Each row was made from one small tree. Brackets hold a mark, then the marks that hang from it, in alphabetical order. Every link used is in the known rows. Write each row's tree.
Known rows:
{penonel {mufan furel {pemozez {lotegod bubuk}}}}: [ 0.27  3.10 -0.49  0.89  1.22  1.64  0.86  0.97 -0.43  1.73  0.57  1.18
 -0.89  1.74  1.31  1.02  1.37  2.03 -1.73 -0.46 -1.33 -0.54 -0.09 -1.35
  3.90]
{penonel {mufan furel}}: [ 2.34  3.19  1.75 -0.53  1.69  0.09  0.96  2.05  0.89  0.27 -1.19  1.61
  0.36  1.40  0.68 -1.96  1.31  2.09 -0.38 -1.42 -0.94 -1.01 -0.43 -1.80
 -0.28]
{mufan furel}: [ 2.71 -0.58  0.87  0.00  1.59 -0.11  0.29  1.21  2.03  1.28 -0.92  1.38
  2.04  0.45 -1.20 -1.14  0.36  0.78  0.25 -0.13 -0.39 -1.60 -1.15 -0.73
 -1.67]
{furel {mufan {pemozez bubuk}}}: [ 2.03  0.06 -1.14 -0.03 -0.42 -2.41  0.36  0.39 -0.39  0.23 -0.63  0.31
  0.17 -0.09  0.16  2.36  1.55  2.45 -1.48  2.37 -0.07 -0.21  3.49  1.01
 -3.03]
{penonel {mufan furel {pemozez bubuk}}}: [ 1.73  0.40 -0.09  0.23  0.26 -0.27  0.23  0.78  1.34 -0.48 -0.68 -1.04
 -1.43  0.97  1.95 -0.18  3.29  1.19 -1.87  0.53 -0.75 -0.73  1.02 -0.63
 -1.06]
{ziza fomos}: [ 2.28 -0.78  0.79 -0.53  1.94 -0.52  0.69  2.18  0.07 -0.30 -1.80  1.29
  2.55 -0.29 -0.72 -0.55 -1.04  0.89 -1.90 -0.92 -0.57  0.28  2.62  0.20
 -3.07]
{lotegod {fomos ziza}}: [ 1.49 -1.07 -0.63 -0.81 -0.09 -0.94  0.20  0.91  0.49  1.55 -0.03 -0.76
  2.68  1.13 -2.05 -1.21 -0.32  0.78  0.19 -0.85  0.16  1.32 -1.23  0.34
 -3.29]
{bubuk lotegod}: [-0.11  0.29  0.20 -1.18  0.77 -0.03  1.18  1.78  1.75  0.70 -1.05  0.91
  1.86  1.40 -1.80 -1.39 -1.68  0.02  1.43 -0.43  0.42 -1.24  0.78  0.71
 -3.45]
{lotegod bubuk fomos {pemozez penonel}}: [ 1.57 -6.68 -2.28 -0.16  0.35  1.47 -1.39  0.38 -4.83 -0.56  0.33 -5.08
  0.23 -0.28 -0.10 -0.71 -1.16  0.08 -2.20 -0.83 -0.81  1.97 -0.70  1.86
  3.56]
{pemozez mufan penonel}: [ 0.18  2.71  1.48 -2.03 -0.18 -1.07  0.53  3.59 -0.23 -2.70 -0.03  0.98
  1.09 -0.59 -0.27 -1.06 -0.39 -0.70 -0.68 -2.25  1.00  0.14 -0.48 -1.08
 -0.18]
{fomos ziza}: [ 2.03  1.54 -0.05 -0.18 -0.66 -1.18  0.50  2.55  1.86  2.06 -0.70  2.43
  2.37  0.91 -2.35 -2.01 -0.42  1.50 -0.68 -0.71  0.59 -0.46  1.33 -0.01
 -2.49]
{bubuk {lotegod {fomos ziza}}}: [-0.94  0.22 -0.21 -1.38 -0.35  0.01  0.45 -0.02  2.03  2.24 -0.05 -0.97
  1.60  1.56 -2.53 -2.04 -1.56  0.53  2.67  0.05  0.56  0.39 -2.43  1.03
 -4.14]
{bubuk {lotegod fomos pemozez}}: [ 1.46 -3.88 -2.08 -1.38  0.98  0.76 -0.55 -0.14 -1.04  0.49 -0.28 -2.89
 -0.48  1.09 -0.95 -0.97 -1.00 -1.17  0.61  0.46 -0.71  1.23 -1.29  3.19
 -2.55]
{furel {mufan {pemozez {bubuk lotegod} penonel}}}: [-1.58  0.78  0.35 -0.46 -1.39 -0.94  0.43 -0.91  0.12  0.27 -0.11  0.19
 -0.80 -1.53 -0.35  0.31 -0.39  1.23  0.32  2.34  0.85 -1.35  0.39  0.26
 -1.23]
{mufan furel {pemozez bubuk}}: [ 1.70 -3.87 -1.03  1.09  0.31 -0.36 -0.25 -0.45  2.17  0.80 -0.49 -1.28
  0.55  0.64  0.23  0.16  2.03 -0.15 -1.12  1.72 -0.17 -1.28  0.09  0.03
 -1.83]
{furel {mufan {pemozez bubuk penonel}}}: [ 1.29 -0.11  0.01 -0.22 -1.16 -1.76 -0.12  0.21 -1.34 -0.29 -0.28  0.07
  0.46 -2.17  0.13  1.11  1.02  1.66 -2.12  1.49  0.42 -0.62  2.18 -0.61
 -0.81]
{furel {mufan {pemozez bubuk lotegod penonel}}}: [-0.76  1.41  0.12  0.94 -1.31 -1.21 -0.33 -1.59 -0.61  0.99  0.93  3.41
 -0.02 -2.92 -0.11  2.23  0.19  0.29  0.25  1.57  0.34 -0.64  2.05 -0.65
  0.21]
{pemozez bubuk lotegod mufan penonel}: [-4.04  2.50  1.77  0.82 -1.09 -0.93  0.30 -1.14  1.11 -2.33  0.83  2.28
 -0.27 -1.66  0.29  1.66 -1.28 -3.32  1.93 -0.52  1.64  0.06  1.79 -0.64
  0.18]
{mufan furel {pemozez {bubuk lotegod} penonel}}: [-1.20 -3.58  0.17  0.24 -0.72  1.08 -0.45 -1.52  2.97  0.47 -0.11 -0.92
 -0.21 -1.27 -0.35 -1.82  0.08 -1.04  0.74  1.98  0.82 -2.46 -2.83 -0.39
 -0.04]
{pemozez {penonel mufan}}: [ 1.53  3.03  1.36 -1.72  0.42 -0.37  0.89  3.75 -1.50 -1.56 -0.78  0.77
  1.25 -0.65  0.37 -2.55  0.60  1.47 -1.98 -3.00 -0.27 -0.26  0.70 -1.98
  0.40]
{furel mufan}: [ 2.98  3.40  1.15 -0.60  1.27 -1.93  0.90  1.85 -0.78  0.84 -1.07  2.63
  1.50  0.25 -1.20  0.78 -0.29  3.24 -0.05  0.07 -0.10 -0.41  1.97 -0.36
 -2.04]
{mufan furel {pemozez penonel}}: [ 3.85 -2.77 -0.31 -1.03  0.18  0.52 -0.74  2.29  0.90  0.78 -0.02  0.36
  2.47 -1.23 -0.47 -2.31  2.00  0.77 -2.25 -0.84 -0.11 -1.91 -3.47 -1.73
  1.02]

Which tree is each row?
[ 1.45 -6.99 -2.39  0.75 -0.01 -0.47 -1.33 -1.93 -1.97 -0.67 -0.42 -4.42
 -0.66  0.35  0.17  0.77  0.11 -1.84 -0.71  1.17 -0.73  2.15  2.37  3.14
 -2.39]  {lotegod fomos {pemozez bubuk}}
[ 0.61 -0.95 -1.38  1.53  0.89  1.12  0.07 -0.44  0.84  2.37  0.76  1.13
  1.11  1.15 -0.18  1.52  0.46  0.97 -0.56  0.66 -0.80 -1.20 -0.75 -0.03
  2.86]  {mufan furel {pemozez {lotegod bubuk}}}
[ 3.54  1.51 -0.12 -1.74 -0.42 -1.54  0.03  3.25 -1.82  0.27 -0.17  1.45
  1.68 -2.14 -0.52 -0.30  1.52  3.11 -2.69 -0.24  0.01 -0.71  0.01 -1.27
 -0.04]  {furel {mufan {pemozez penonel}}}
[ 0.23 -0.56  0.22  0.56 -0.13  1.50 -0.98  1.03 -2.22 -1.35 -0.07 -1.20
 -2.01  0.15  0.80 -1.85 -1.00  0.17 -1.66 -0.59 -0.07  0.07 -1.29 -0.37
  6.49]  {lotegod bubuk {pemozez {mufan furel} penonel}}
[-5.61  1.68  0.63 -0.47 -1.58 -0.75  0.86 -2.15  2.81 -0.75  0.30 -2.83
 -1.38  1.96 -0.68  0.18 -1.93 -1.50  4.29  1.08  1.57  1.32 -1.16  1.46
 -4.59]  {pemozez {bubuk {lotegod {fomos ziza}}} mufan}
[-0.52  2.29  0.20  1.07 -0.10  0.12  0.17 -1.37  1.96  0.52  0.13  2.07
 -1.36  0.05  1.67  1.00  2.16  0.00 -0.51  0.66 -0.72 -0.87  1.09 -1.20
  0.22]  {penonel {mufan furel {pemozez bubuk lotegod}}}
[-2.44 -2.84 -0.35  1.26  0.53 -0.46 -0.02 -3.56  0.47 -0.11  0.84 -1.86
  0.91  0.09 -0.44  3.39 -0.84 -2.61  2.87  0.80  0.25  1.39  1.29  1.38
 -3.80]  {pemozez bubuk {lotegod fomos}}
[ 1.40 -5.40 -1.24  1.13 -1.08 -0.09 -1.56 -0.29 -1.59 -0.92 -0.66 -0.69
 -0.88 -1.65 -0.17 -1.88 -0.54 -1.59 -2.20  0.22  0.04 -0.01  3.12  1.22
  1.01]  {lotegod {pemozez bubuk penonel}}
[-0.76 -4.46 -2.40  0.34  0.14 -0.77 -0.33 -2.25  0.38  0.19  0.96 -2.44
  0.65 -0.14  0.12  3.68  1.19 -2.53  0.32  1.15 -0.25  1.38  0.52  1.74
 -3.55]  {mufan {pemozez bubuk {lotegod fomos}}}
[-0.04 -2.03 -2.05  1.17 -0.47 -0.82 -0.03 -0.50  1.30  0.74  0.49  1.59
  0.63 -0.62 -0.03  2.12  0.96 -1.69 -0.61  1.30  0.19 -0.18  3.75  1.11
 -2.27]  {mufan {pemozez bubuk lotegod}}
[ 0.90 -0.52  1.01  1.31 -0.59  0.96 -1.46 -0.95 -1.17 -0.90 -0.84  0.09
 -3.00 -1.03  1.83 -3.07  0.68  0.14 -1.23  0.20 -0.83 -0.43  0.38 -0.90
  3.60]  {lotegod {pemozez bubuk {penonel {mufan furel}}}}
[ 1.89  1.79 -0.22 -1.28  1.42  0.87  0.03 -0.02  0.30  0.74  0.89 -0.36
  0.22  0.71  1.24  1.02  2.93  0.32  0.19 -0.57 -1.49  0.93 -3.60 -1.04
 -0.41]  {penonel {mufan furel {pemozez {lotegod fomos}}}}
[-0.40 -1.46  1.01  1.10 -1.26  0.32 -1.79 -1.10  0.13 -2.06 -0.42 -0.19
 -2.86 -1.26  1.16 -2.00 -0.03 -2.01 -0.26  0.42  0.69 -0.26 -0.23 -0.01
  2.53]  {lotegod {pemozez bubuk {mufan furel} penonel}}
[-0.81 -2.89 -0.61  0.56 -0.02  0.50  0.11 -1.41  3.70  1.45 -0.64 -1.39
 -0.62  0.93 -0.22 -0.32  0.45 -0.62  1.08  2.62  0.37 -2.19 -1.07  1.00
 -2.66]  {mufan furel {pemozez {bubuk lotegod}}}
[ 0.20  2.19 -0.88  1.05 -0.56 -1.87  0.36 -1.48  0.23  1.36  0.39  3.08
 -0.35 -0.93  0.00  3.39  0.70  0.79  0.65  2.05 -0.10 -0.19  4.22  0.85
 -2.03]  {furel {mufan {pemozez bubuk lotegod}}}
[-4.06 -0.57  1.43 -1.25 -0.14  0.54  0.90 -1.94 -0.86 -2.06 -0.10 -3.98
 -1.30 -0.09  0.94 -1.02 -0.92 -0.92  2.26 -0.46  0.36  0.80 -1.80 -0.17
 -1.90]  {pemozez {bubuk {lotegod fomos}} {penonel mufan}}
[-1.05 -1.99 -1.00  0.98 -1.44 -0.37 -0.60 -0.20  0.67  0.35  0.89  1.40
  0.93 -2.32 -0.14  1.01  0.64 -1.99 -1.17  0.32  0.67 -0.48  1.62 -0.10
  0.13]  {mufan {pemozez bubuk lotegod penonel}}
[ 1.93  1.27 -0.38 -1.40 -0.56 -0.40 -1.19  3.16 -1.72 -2.62 -0.12  0.99
 -0.69 -0.72  0.18 -2.50  0.07 -0.97 -2.36 -1.41  0.19  0.78  0.55  0.04
  2.04]  {lotegod {pemozez mufan penonel}}
[ 0.16 -3.71 -1.77  0.46  1.49  1.50 -0.07 -1.78 -0.31  2.07  1.27 -2.77
  1.08  0.97 -0.08  3.24  0.64  0.15  0.28  0.79 -0.93  0.48 -3.81  0.50
  1.85]  {mufan furel {pemozez {lotegod bubuk fomos}}}
[-1.74  1.12  1.85  0.87  0.35 -0.94  0.45 -0.91  2.56 -1.81 -0.46 -0.44
 -1.16  1.26  0.81  0.76  0.12 -1.60  1.74  0.83  0.67 -0.57  0.36 -0.30
 -1.90]  {pemozez bubuk {mufan furel}}
[-0.07 -2.09 -0.95  0.25  0.03 -0.01  0.47  0.11 -1.47  1.77  0.09 -3.64
  1.73  2.04 -1.58  0.66 -1.80  2.23 -0.16 -0.35 -0.06  1.38 -0.11  0.72
 -0.54]  {lotegod bubuk {fomos ziza}}
[ 0.93  2.82 -1.40  0.59  0.51 -0.87  0.81  0.90 -2.15  2.08  0.56  2.26
  0.24  0.37 -0.29  3.83 -0.28  3.31 -0.74  1.25 -0.62 -0.02  2.44  0.36
  1.79]  {furel {mufan {pemozez {lotegod bubuk}}}}
[-0.35  2.23 -1.07  0.52 -0.35 -0.78  0.56  0.55  0.55 -0.34  0.35  1.54
 -1.15  0.28  1.48  1.61  2.00 -0.56 -1.34  0.29 -0.42  0.22  4.39  0.11
 -1.48]  {penonel {mufan {pemozez bubuk lotegod}}}
[ 0.94 -4.75 -2.23  1.22 -1.68 -0.60 -1.59 -1.90 -0.72  1.19 -0.30 -2.87
 -0.93  0.49 -0.73 -1.01 -0.36 -0.16 -0.26  1.47 -0.04  1.99  1.75  2.41
 -1.94]  {lotegod {fomos ziza} {pemozez bubuk}}
[-1.16 -0.16 -0.32 -2.48 -0.51  0.83 -0.94  0.45 -1.27 -2.42  0.52 -2.35
 -1.89 -0.28  0.10 -2.04 -1.11 -2.11  1.33 -0.55  0.47  1.83 -3.67  1.37
  0.27]  {bubuk {lotegod fomos {pemozez mufan penonel}}}
[-2.68  2.41  2.86  1.74 -0.43  0.86  0.05 -3.04  1.29 -0.16  0.10  3.09
 -0.89 -1.53  1.03 -0.69 -0.25 -1.07  1.94 -0.70  0.15 -1.14 -0.60 -2.33
  2.13]  {pemozez bubuk lotegod {penonel {mufan furel}}}
[-1.96  3.83  1.18  0.26  0.45  1.02  1.10  1.14 -2.63 -0.38  0.18  1.33
  0.23 -0.04  0.55  0.27 -1.70  1.12 -0.87 -2.64 -0.42 -0.13  1.64 -1.90
  4.81]  {pemozez {lotegod bubuk} {penonel mufan}}
[-4.80  1.31  2.85  0.18 -0.56  0.74  0.53 -2.27  3.31 -1.88 -0.19  0.13
 -1.63 -0.03  0.11 -1.45 -1.83 -2.13  3.76  0.74  1.70 -1.88 -2.97 -1.06
 -0.49]  {pemozez {bubuk lotegod} {mufan furel} penonel}
[-3.57  3.13  2.36  1.18  0.28  1.47  0.42 -1.02  0.47 -0.39  0.95  1.69
 -0.34 -0.18  0.05  0.85 -2.05 -0.72  1.73 -1.28  0.77 -0.66 -2.60 -1.96
  5.39]  {pemozez {lotegod bubuk} {mufan furel} penonel}
[-3.16  1.32  0.92  0.63  1.39  1.09  0.71 -2.42  0.13 -0.21  1.19 -2.03
 -0.36  1.89  0.48  3.50 -1.43 -1.08  3.41  0.02 -0.09  1.25 -3.33 -0.21
  1.40]  {pemozez {lotegod bubuk fomos} {mufan furel}}
[ 3.58  1.18  0.94 -0.59  0.24  1.39 -1.31  1.62 -1.70 -0.37 -0.88  1.68
 -1.23 -0.80  1.09 -4.35  1.03  1.34 -2.44 -1.52 -1.15 -0.61 -1.38 -1.66
  4.13]  {lotegod {pemozez {penonel {mufan furel}}}}
[-0.56  3.00  1.14 -1.57  0.56  0.49  0.21  0.23 -2.27 -0.84  0.73  0.39
  1.34 -0.75  0.47  0.23 -0.07 -0.81  0.95 -2.60 -0.31  1.53 -2.00 -1.65
  0.09]  {pemozez {lotegod fomos} {penonel mufan}}
[-1.66  4.45  2.96 -0.28  0.06  0.42 -0.11  0.02  2.21 -0.87  0.62  4.62
  0.54 -1.28 -0.36 -0.53 -0.83 -1.77  2.68 -1.47  0.89 -1.18 -3.57 -2.12
  1.90]  {pemozez lotegod {mufan furel} penonel}
[ 0.12 -2.67 -1.49 -1.03  0.17  0.72 -0.82  1.02 -4.54 -2.76  0.65 -5.23
 -1.49  0.31  1.02  0.50 -1.12 -0.54 -1.21 -1.47 -0.10  2.97 -1.16  1.55
  3.84]  {lotegod bubuk fomos {pemozez mufan penonel}}
[-4.33  2.14  1.00 -0.39 -0.42 -1.00  1.60 -0.26  2.45 -2.19 -0.49 -0.72
 -1.49  1.68 -0.08  0.54 -1.39 -2.23  2.99  0.67  1.43 -0.27  2.28  1.30
 -4.03]  {pemozez {bubuk lotegod} mufan}
[-0.22 -1.10 -2.98  0.33 -0.79  0.59  0.14 -0.44 -0.66  3.19  1.50 -1.49
  1.43  1.25 -1.17  2.05 -0.19  1.12 -0.39  0.30 -0.16  1.43 -0.77  1.05
  0.63]  {mufan {pemozez {lotegod bubuk {fomos ziza}}}}
[ 2.59  4.51 -0.59 -0.42  0.37 -1.55  0.59  1.37 -0.23  1.84  0.38  4.56
  1.41 -0.72 -0.90  1.62  1.12  2.22 -0.67  0.89 -0.32 -0.41  1.91 -0.08
 -1.14]  {furel {mufan {pemozez lotegod}}}
[-1.86  3.30  2.39  1.12  0.70  2.05  0.80 -0.68 -0.98  0.69  0.20  2.38
 -0.30  0.01  0.67 -0.65 -1.27  1.12  0.51 -1.79 -0.48 -0.91 -1.65 -2.92
  6.01]  {pemozez {lotegod bubuk} {penonel {mufan furel}}}
[ 0.32  2.62  0.80 -0.69  0.37  0.90 -0.28  0.55  2.32 -0.29 -0.89  1.34
 -2.56  1.61 -0.14 -2.76 -0.75 -1.10  1.56  0.63  0.09 -0.65 -2.32  1.11
  0.10]  {bubuk {lotegod {pemozez {mufan furel}}}}
[ 1.39 -2.88 -1.32 -1.05  0.53  1.53 -0.63  1.17 -6.10 -1.48 -0.08 -5.15
 -1.46  0.48  1.60 -1.22 -0.42  1.49 -2.72 -1.91 -1.41  2.69 -0.51  0.50
  4.66]  {lotegod bubuk fomos {pemozez {penonel mufan}}}
